Each row comes from the steps of one walk. Every step used is in the known rows, and no mark comes twice. Write the walk behind each row, first mark first.
In the rows, zero is written as 128.
Known rows:
S -> R -> L: [133  95 122 109  93 171 105 110  89 136 129 136 143 134 147 137 122 141
 102  95 119 129 135  59 139 137 121 148 116 122 141 104 100  78 126 133
 152 111 125 140 160 141 144 118 149 150 137 127  96 136 118 123 153 112
 107]
V -> R: [118 107 138 109 158 132 135  74  87 129 103  72 124 114  88 118 104 166
 102 121 160 142 145  91 125 180 114 126 184 133 139 163 141 130  93  93
 141 137 127  99 143 146 111 129 138 209 143 161 112 142 112 122 195 152
 117]
Y -> J: [136 130 114 142 119 136 133 131  81 135 111 142 123  90 108 126  70 170
 130 148 105 147 169  95 119 159 169 110 170 108 139 163 148 118 102 130
 150 108 175 131 145 111  96 163 163 165 116 116 126 121 123 111 168 146
 112]
P -> R -> S -> Y -> J: [140 164 126 149 148 134 143 137  68 166 137 157 108 118 109 149  93 151
 110 115  54 106 138  62 107 155 152 158 170 104 165 156 107  99  88 127
 135  93 102 126 152 107 128 115 164 160 119 106 118 122 107 121 156 161
  87]
L -> Z -> S: [118 128 157 144 100 128 144 150 116 170 110  84 128 151 100 148  89 156
 160 115 156 123 137 120 126 160 135 126 166 135  93  83 140 109 101 168
 153 126 178 135 176 143 137 123 155 136 145 140 105 141 136 100 149  95
 105]
L -> R: [138 127 119 134 158 154 115 122  91 131  85  92 153  96 117  89 143 163
 113 107 139 135 143 115 150 151 125 142 157 105 129 110 132 122 106 127
 130 162 121 136 150 132 139 160 146 145 170 112  99 162 128 101 141 147
  93]
P -> R -> M: [124 127 105 103 143 150 143 113 112 189  94  90 155 139  38 142 145 140
  92 106 146 111 116 113 113 136 107  95 181 120 156 118 138  83  70 113
 172 128 103  98 152 135 131 132 107 146 126 119 128 136 131 127 163 105
 150]
R -> L -> Z -> S: [128 113 162 128  80 143 144 146 111 170 121 103 129 144 129 169  90 140
 155  99 133 107 128 100 117 156 145 118 135 142  92  70  93  93 110 178
 156 107 170 162 168 143 143  87 141 125 138 148  95 141 120  99 137  76
  94]
L -> Z -> S -> Y -> J: [135 150 133 165  90 113 150 136  92 153 122 156 111 119 133 148  59 156
 167 141 101  98 150  59 115 147 176 139 185 135 147 109 120 112  98 159
 144  94 154 137 173 118 104 130 176 131 130 112 113  92 141  83 117 114
 100]
S -> Z -> L -> R: [166 102 111 142 171 126 117 143  79 124  96 100 153 120 219 122 112 159
 117 101 126 115 132 120 146 138 137 139 125 105 113 103 114 112 102 129
 119 166 123 139 146 135 150 103 135 137 163 124  84 131 109  82 113 116
  85]
Y -> S: [113 133 136 126 112 139 165 133  88 146 133 123 138 118  90 122 131 166
 108 131 118 151 132 102 137 153 126 119 208  77 116 162 150  93  81 128
 160 142 150 125 144 147 139 175 148 160 126  94 103 198 120 106 186 134
 131]
R -> M: [117 131  95 103 123 149 139  99 113 176  84 113 154 140  58 124 139 146
 131 106 164 122 134 100 107 128 113 106 191 118 147 127 158  98  91 146
 154 121 149  91 159 130  96 170 119 144 119 131 107 131 135 123 169  93
 152]
Z -> L: [135  96 117 114 135 150 120 103  76 140  85 128 134 137 185 148  64 162
 111 117 124 126 167 111 141 193 151 134 153 123 100 120 151 113  60 114
 129 139 163 111 136 136 121 111 107 170 123 150 106 138 115 106 160 120
 106]
S -> Y -> J: [133 145 107 143 119 130 134 112  66 131 109 179 117  99 126 130  78 168
 140 151  91 110 158  49 114 152 174 142 181 121 169 152 136 120  91 135
 139 105 149 120 160 116  91 170 170 165 118 104 117 105 138  96 136 156
 100]
J -> R: [133 132 136 127 143 139 119  95  81 167 125  92 163 127  76 124 124 187
 106 123 183 143 162 107 147 178 109 132 116 135  91 163 148 134  89 106
 121 145 166 128 146 152 129 163 142 171 141 124 124 149 120 117 211 133
 149]
P -> R -> C: [155 118 132 112 142 163  99 141  87 157 113 122 147 133  10 144 109 148
  85 128 120 126 113 120 157 199 129 144 123 128 145 151  95  74  71 137
 168 136 146 133 155 143 162 158 124 143 118 109 111 152 133 136 146 139
 135]
L -> R -> S -> Z: [144 146 131 157 178 143 128 174  91 163 124  69 140 129 133 115 180 155
 145  64 108 123 102 105 111 111 104 144 121  86 118 132 114  95 152 187
 128 142 122 138 162 133 167 136 174 139 156 114  72 146  92 111 157 121
  95]
L -> R -> S: [141 154 123 134 171 165 122 146  92 161 106  78 137 120 114 102 168 148
 113  66 107 137 131 111 134 147 103 165 148  84 121 117 130 110 109 164
 109 152 103 134 153 120 161 139 145 146 160 120  83 171  97 128 171 142
  96]
K -> R -> L -> Z -> S: [136 103 149 130  74 139 150 148 111 182 122  91 135 150 114 166  82 137
 131 115 149 115 136 112 113 133 152 117 132 138 111  68  81  91 128 136
 163 117 132 166 159 138 181  69 153 125 149 163  97 119 148  72 126  76
 108]
Z -> S -> Y -> J -> R -> M: [142 166  97 141 119 109 154  82  88 197 143 135 162 162  77 153 108 154
 122 128 182 103 173  85 129 135 117 122 155 120 138 133 134 110  90 129
 141 106  98 108 164 131  82 155 145 126 131 102 124  77 140  89 149  80
 170]
Y -> S -> Z -> L: [143 100 135 148 127 119 151 150  75 138 137 126 136 144 210 170  91 173
 110 118 108 114 124 106 132 154 137 117 160  84  97 151 123  82  81 126
 153 139 154 129 139 154 145 112 132 150 120 119  81 159 106  87 158 106
 117]
P -> R -> L: [145 100 143 105 118 165 127 131  85 157 121 124 132 115 103 172 110 140
  78  98  97 113 125  91 119 169 137 117 117 128 129 115  77  87  87 106
 165 113 120 160 143 139 159  96 126 159 134 132 113 165  97 123 156 139
  99]
V -> R -> S -> Y: [127 164 135 121 179 138 137  92  77 161 110 117 112 132 102 128 135 157
 121  79 107 100 115  43 120 171 101 179 190 130 161 155 125 116  94 132
 122 124  84  91 161 138 117 125 151 197 133 147  89 143 100 130 181 153
 105]
L -> Z: [111 110 147 140 120 151 136 148 123 147  97  95 130  98 106 116  96 160
 162 106 127 117 120  95 115 140 149 118 178 144 131 105 141 114 101 162
 144 126 215 126 168 132 134 131 147 152 131 142 111 142 135 125 167 119
 109]
J -> R -> S: [125 162 138 131 162 146 128 124  86 190 139  79 146 147  71 135 146 167
 110  83 149 142 142 113 139 183  89 154 111 105  88 171 140 113 101 144
 113 130 145 123 145 141 148 142 148 164 132 126 111 159  94 139 233 131
 141]
J -> R -> V: [149 137 135 149 151 155  98 125 106 144 125  84 144 123  23  87  74 169
  72  98 160 152 131  92 146 203 136 164 104 132 106 159 152 135  97  98
 119 124 168 130 149 157 118 170 150 175 145  96 146 144 141 121 211 174
 195]
Z -> S -> Y -> J -> R -> P: [143 131 119 152 103 115  98  74  93 155 167 147 163 163  91 160  83 150
  79 121 173 134 174  58 150 199 121 173  85 137 127 161 123 116  89 129
 112 107 114 142 159 148  94 148 164 159 146 121 139  99 119 121 156 132
 130]
V -> R -> K: [130  98 114  94 130 140 132  57  76 148  94  98 117 118 111 102 111 158
 101 105 155 144 121  91 112 209 113 124 152 106 150 127 151 115  77 148
 118 141 117  92 149 147 149 146 130 232 142 164 108 176 134 142 207 109
 143]
Z -> S -> R -> J: [132 136 123 135 114 152  98 122 107 167 132  98 151 159  61 113 103 151
 111 141 170 174 178  85 152 167  99 159 120 125 110 135 125 113 127 129
 135 110  93 135 130 125 111 125 164 134 169 119 105 127 138 118 139  97
 129]
P -> R: [133 117 139 115 151 148 124 129  94 165 100  97 131 121  61 143 119 164
  83 126 127 135 129 114 120 179 129 121 152 126 122 135 129 104  66  91
 155 138 122 128 152 136 156 129 132 168 140 129 130 163 121 115 172 153
 108]
Y -> J -> R -> M: [138 138  80 138 120 129 140  92 105 170 136 110 165 119  67 123 111 158
 113 122 173 125 166 108 121 136 120  94 149 116 148 167 146 112  98 127
 145 105 136 111 141 118  85 155 133 145 116 108 134  93 127 118 190  92
 175]
K -> R: [131 105 113 115 136 147 129 115  88 166  85 103 140 131  63 114 110 168
  97 150 170 145 150 113 117 146 142 122 169 110 137 136 146 117 118  92
 154 141 113 119 144 128 168 139 155 167 133 145 115 131 163  69 168 134
 128]
S -> Z: [128 114 136 131 137 121 124 142  88 156 107  98 137 133 104 142 133 181
 151 114 142 131 118  89 102 130 124 110 144 123 114 157 138 103 133 165
 157 134 183 128 171 152 133 161 165 154 132 128  94 151 118  98 160 127
 114]
V -> R -> L -> Z -> S -> Y: [130 127 158 132 108 125 151  99  91 159 124 113 117 139 139 170  90 141
 141 102 128  70 116  43 120 146 139 149 182 166 144  85  74 110  99 142
 141 110 108 134 175 150 126  76 145 157 153 152  92 115 120  95 123 103
  92]
R -> L -> Z: [128  95 149 131  89 170 135 151 109 143 122 112 127  94 145 139  88 136
 153  90 104  94 110  75 108 140 156 109 142 163 143  84  90  98 116 174
 152 108 204 154 161 135 148  91 135 139 123 146  98 142 116 130 157 101
  95]

Which walk is each row?
[136  85 142 136  89 166 143 145 121 153 116 106 139 110 123 130  88 135
 126 107 122  98 113  87 108 116 162 114 143 147 156  77  79  95 138 139
 162 112 155 156 148 126 185  65 144 140 124 155 100 127 150 104 154  94
 104]
K -> R -> L -> Z
[126  92 152 148  71 167 148 158 118 120 170 116 135 114 179 130 123 127
 119  90  92  99  98  62 138 103 128 131 158 107 155  91  84  64 126 151
 164 104 160 161 157 138 169  88 150 125 132 104  85 149 127 129 157  82
 101]
Y -> S -> R -> L -> Z
[153 115 120 142 135 167 111 145 109 140  90  92 131 122  19  84  66 156
  68 122 141 156 123  96 124 167 168 159 156 114 149 136 155 116 122  87
 152 123 135 122 147 137 164 149 159 173 137 119 135 130 183  86 175 169
 170]
K -> R -> V
[147 118 139 161  96 148 141 127  97 146 163 139 136  85 163 144  67 146
 137 106  99  71 128  46 127 138 168 134 120 160 163 109  62 112 110 153
 135  84 175 162 157 126 129  82 152 134 122 122 112 102 121 117 155 103
 126]
S -> Y -> J -> R -> L -> Z
[120 116 127 130 164 155 110  90 110 138 113  73 137  90  38 103  82 155
 105 138 174 161 164  72 133 193 111 134 160 161 140 196 118 150 109 110
 128 118 106 116 100 120  89 111 138 196 154 153 113 138 101 150 182 139
 138]
V -> R -> J
[131  82 114 109 115 161 100  88 118 144 107 108 161 152  50 121 115 140
  58 123 176 150 139  84 129 172 123 151 130 134 157 140 145 103 120 108
 144 128 115 125 149 144 154 140 151 173 140 165 126 125 146 119 168 140
 121]
K -> R -> P
[140 157 127 156 145 137 136 135  80 179 161 104 139 123  97 136 107 168
 109 105 118 145 163 107 131 171 115 141 113  94 109 190 131 124 111 144
 114 108 141 135 137 115 128 133 168 170 121 120 123 130  91 135 230 131
 145]
Y -> J -> R -> S
[138 125 122 152 133 121 129 107  82 149 150 114 150 108  94 123  77 186
 108 146 148 152 178 103 141 177 136 122 119 113 113 181 140 140  97 100
 129 122 165 140 138 121 108 149 158 164 127 112 139 116 119 112 206 136
 151]
Y -> J -> R
[135 104 130 107  78 153 114 114  86 157 139 128 140 174 149 169 122 135
 100 103 137 137 146  78 144 151 115 146 108 109 105  86  96  75 126 133
 154 110 104 154 165 146 146 110 155 138 149 131  92 128 117 103 136  91
 101]
Z -> S -> R -> L
[140 111 131 112 117 152 122 101  81 163 144 122 162 124 114 148 112 159
  95  97 146 124 156  90 137 177 122 124  85 140 103 139  94 110 100 121
 132 125 154 158 142 153 138 125 132 162 134 131 104 153  97 116 193 120
 145]
J -> R -> L
[119 118 147 148  89 135 122 141 116 154 126  87 138 168 129 135 114 145
 130 118 159 129 136  96 145 130 111 151 146 120 113  79 143  89 123 145
 151 125 137 129 182 136 146 114 163 119 158 121 107 111 157  99 139  82
 100]
L -> Z -> S -> R
[131 126 111 133 126 174  82 120 113 139 122 104 152 120  67  89 108 155
 106 137 156 163 163  65 147 159 102 158 128 133 142 157 135 116 128 128
 128 117 112 125 126 122 113 133 157 145 154 116 112 128 135 143 155 110
 132]
S -> R -> J
[155 109 125 134 104 149 126 112  76 144 164 137 145 104 131 155  83 161
  95 118 120 130 169  86 130 168 149 118  88 130 121 153  85 118 109 121
 138  97 157 165 129 126 122 116 152 161 123 123 120 127  92 119 182 120
 132]
Y -> J -> R -> L
[142  91 125 133 144 117 127 132  67 145 106 118 135 144 198 159  80 167
 128 112 119 116 137 104 118 165 152 117 133 127  97 131 126 101  92 140
 141 136 168 123 150 146 125 110 132 158 126 149  93 130 110  89 145 107
 111]
S -> Z -> L
[195 102 105 139 168 154  89 153  75 115 108 118 160 140 156 129 108 152
 112 103 114 111 118 127 177 163 145 158  98 112 137 123  89  79 104 176
 136 160 139 145 147 136 157 143 127 121 135 112  76 129 123 110  95 103
 118]
S -> Z -> L -> R -> C
[123 173 128 121 152 148 129 115  67 174 102 152 121 145  94 129 142 154
 143  86  97 107 122  52 115 155 119 176 184 125 145 141 135 101  95 165
 126 123 126 103 171 139 127 159 150 161 126 123  91 149 110 117 167 152
 109]
R -> S -> Y
[175  92  97 133 142 144 118 117  55 139  90 111 142 120 227 104 124 152
 108  83 114 117 115 116 128 172 136 136 107  81 129  75 122  97  88 179
  96 162 113 118 151 141 188 123 123 168 163 134  81 163 122 105 135  71
 112]
S -> Z -> L -> R -> K
[138 101 113 124 134 171  81 102 117 114 112  96 165 120  98  99 144 129
  75  85 153 144 135  86 153 171 109 165 123 121 147 122 133 110 108 150
 120 152 116 139 149 140 128 159 143 152 167 132 119 147 111 145 144 150
  91]
L -> R -> P
[143  94 145 161  88 150 140 142 107 139 165 111 139  84 150 135  65 143
 137 103 115 100 138  80 121 139 165 110 104 155 139 121  76 116 118 150
 145  92 191 171 143 121 138  79 154 140 119 132 119 112 108 122 174  96
 126]
Y -> J -> R -> L -> Z
[143 116 153 160  75 135 145 144 101 171 168 102 138 127 141 174  63 141
 136 114 136 112 152 104 131 159 154 111  96 135  93 102  74 111 114 152
 139  89 165 179 151 128 131  77 160 128 137 130 113 109 115  95 150  78
 123]
Y -> J -> R -> L -> Z -> S
[128 146 149 124 163 153 129 157  96 190 121  87 123 144  63 152 142 142
  95  81  97 133 112 115 112 178 105 143 154  93 117 141 122  88  85 130
 143 122 108 128 152 127 169 110 137 167 135 124 112 168  91 138 202 151
  96]
P -> R -> S
[157 107 109 131 166 155 111 114  73 123  82 102 154 111 201 109  92 150
  91 110 125 120 157 132 167 172 148 153 144 105 113  90 129 118  75 113
 110 172 114 131 136 129 139 114 115 149 159 133 100 142 114  97 127 130
  89]
Z -> L -> R
[160 119  99 144 167 176  91 124  96 130  97  98 158  96 142  87  75 149
  96 124 139 146 173 107 159 184 135 151 125 127 128 128 109 138  88 114
 101 144  89 146  89 111 117  89 114 144 176 127 100 137 103 127 119 118
 107]
Z -> L -> R -> J
[123 125 147 142 119 113 160 163  84 148 149 106 137 131 109 137 142 181
 140 119 123 127 106  94 112 116 117 101 178  79 114 174 136  84 118 154
 167 136 162 128 160 158 149 168 168 149 127  93  81 183 116  85 169 114
 126]
Y -> S -> Z
[158 133 119 155 160 178  93 148 115 113  86  87 139  94  59  63  96 147
  80  91 113 145 117  94 149 167 147 174 145 112 135 112 146 123 103 124
 122 148 130 136 151 139 134 169 154 154 170  91 126 153 145 112 147 178
 143]
L -> R -> V
[179 117 127 177 160 156 120 177  99  97 131  89 138 111 166  95  78 149
  69  87  84 124  92 103 158 155 161 162 142  71 120 120 118  97  96 113
 128 148 118 145 137 147 156 126 145 142 159  66 101 153 128  88 127 148
 133]
Y -> S -> Z -> L -> R -> V
[145 112 129 106 152 152 104  90  86 120 106  98 136 126  37 128  97 151
  98 129 152 137 130  96 161 203 117 154 152 143 156 180 114  99  96 144
 156 133 136 110 153 146 126 159 129 184 113 139 100 135 126 148 167 143
 145]
V -> R -> C
[128  83 155 134 119 158 146 115 123 123 129  79 124  88 139 137  84 135
 128  91 123  94 110  65 114 145 139 116 157 163 153 109  80 109 113 137
 147 107 161 145 146 135 136  61 132 170 127 169 101 134 105 137 169 115
  98]
V -> R -> L -> Z
[160 162 107 137 183 155 123 119  60 151  96 138 132 139 193 123 126 148
 112  77  75  87 130  72 149 157 130 201 172 102 143  97 112 105  78 139
  99 154  73 115 155 126 143 111 128 150 155 125  83 137 105 106 133 144
  76]
Z -> L -> R -> S -> Y
[121  91 111 121 104 160  74  84 121 117 132 118 159 153 100 118 132 134
  64  93 163 152 137  50 156 164  91 176 112 124 148 131 156  86 116 141
 136 120 131 121 170 145 121 159 155 159 144 133 126 126 134 157 169 133
 107]
S -> R -> P
[161 119 128 166 155 120 135 149  70 160 161 109 135 153 205 175  81 165
 117 101 102 125 149 107 122 167 140 134  93  96  92 171 110 103 106 137
 119 110 152 134 130 123 135  75 148 154 115 126 101 100  80 111 187 106
 128]
Y -> J -> R -> S -> Z -> L
[132 125 129 132 154 171 102 139 112 171 115  91 144 102   4 123  91 155
  92 141 134 155 148  93 127 192 122 129 134 145 132 165 108 127  86  98
 135 118 105 140 107 118 127 111 132 157 151 127 127 161 116 140 157 143
 124]
P -> R -> J
[156  81 104 123 140 164  80  90 108 106 107 111 165 135 174 118  95 126
  51  85 143 130 146  96 168 191 131 168 109 124 135 101 129 101  78 137
 101 149 105 140 137 139 128 115 113 159 158 148 112 136 106 138 135 137
  87]
Z -> L -> R -> P
[147 117 112 117 118 167  77 122  90 131 116 144 156 160  67 118 133 148
 106 128 137 141 133  91 182 165 110 177 111 115 153 146 131  64 116 167
 162 130 159 125 173 140 146 184 147 135 115 106  98 121 155 142 144 114
 136]
S -> R -> C
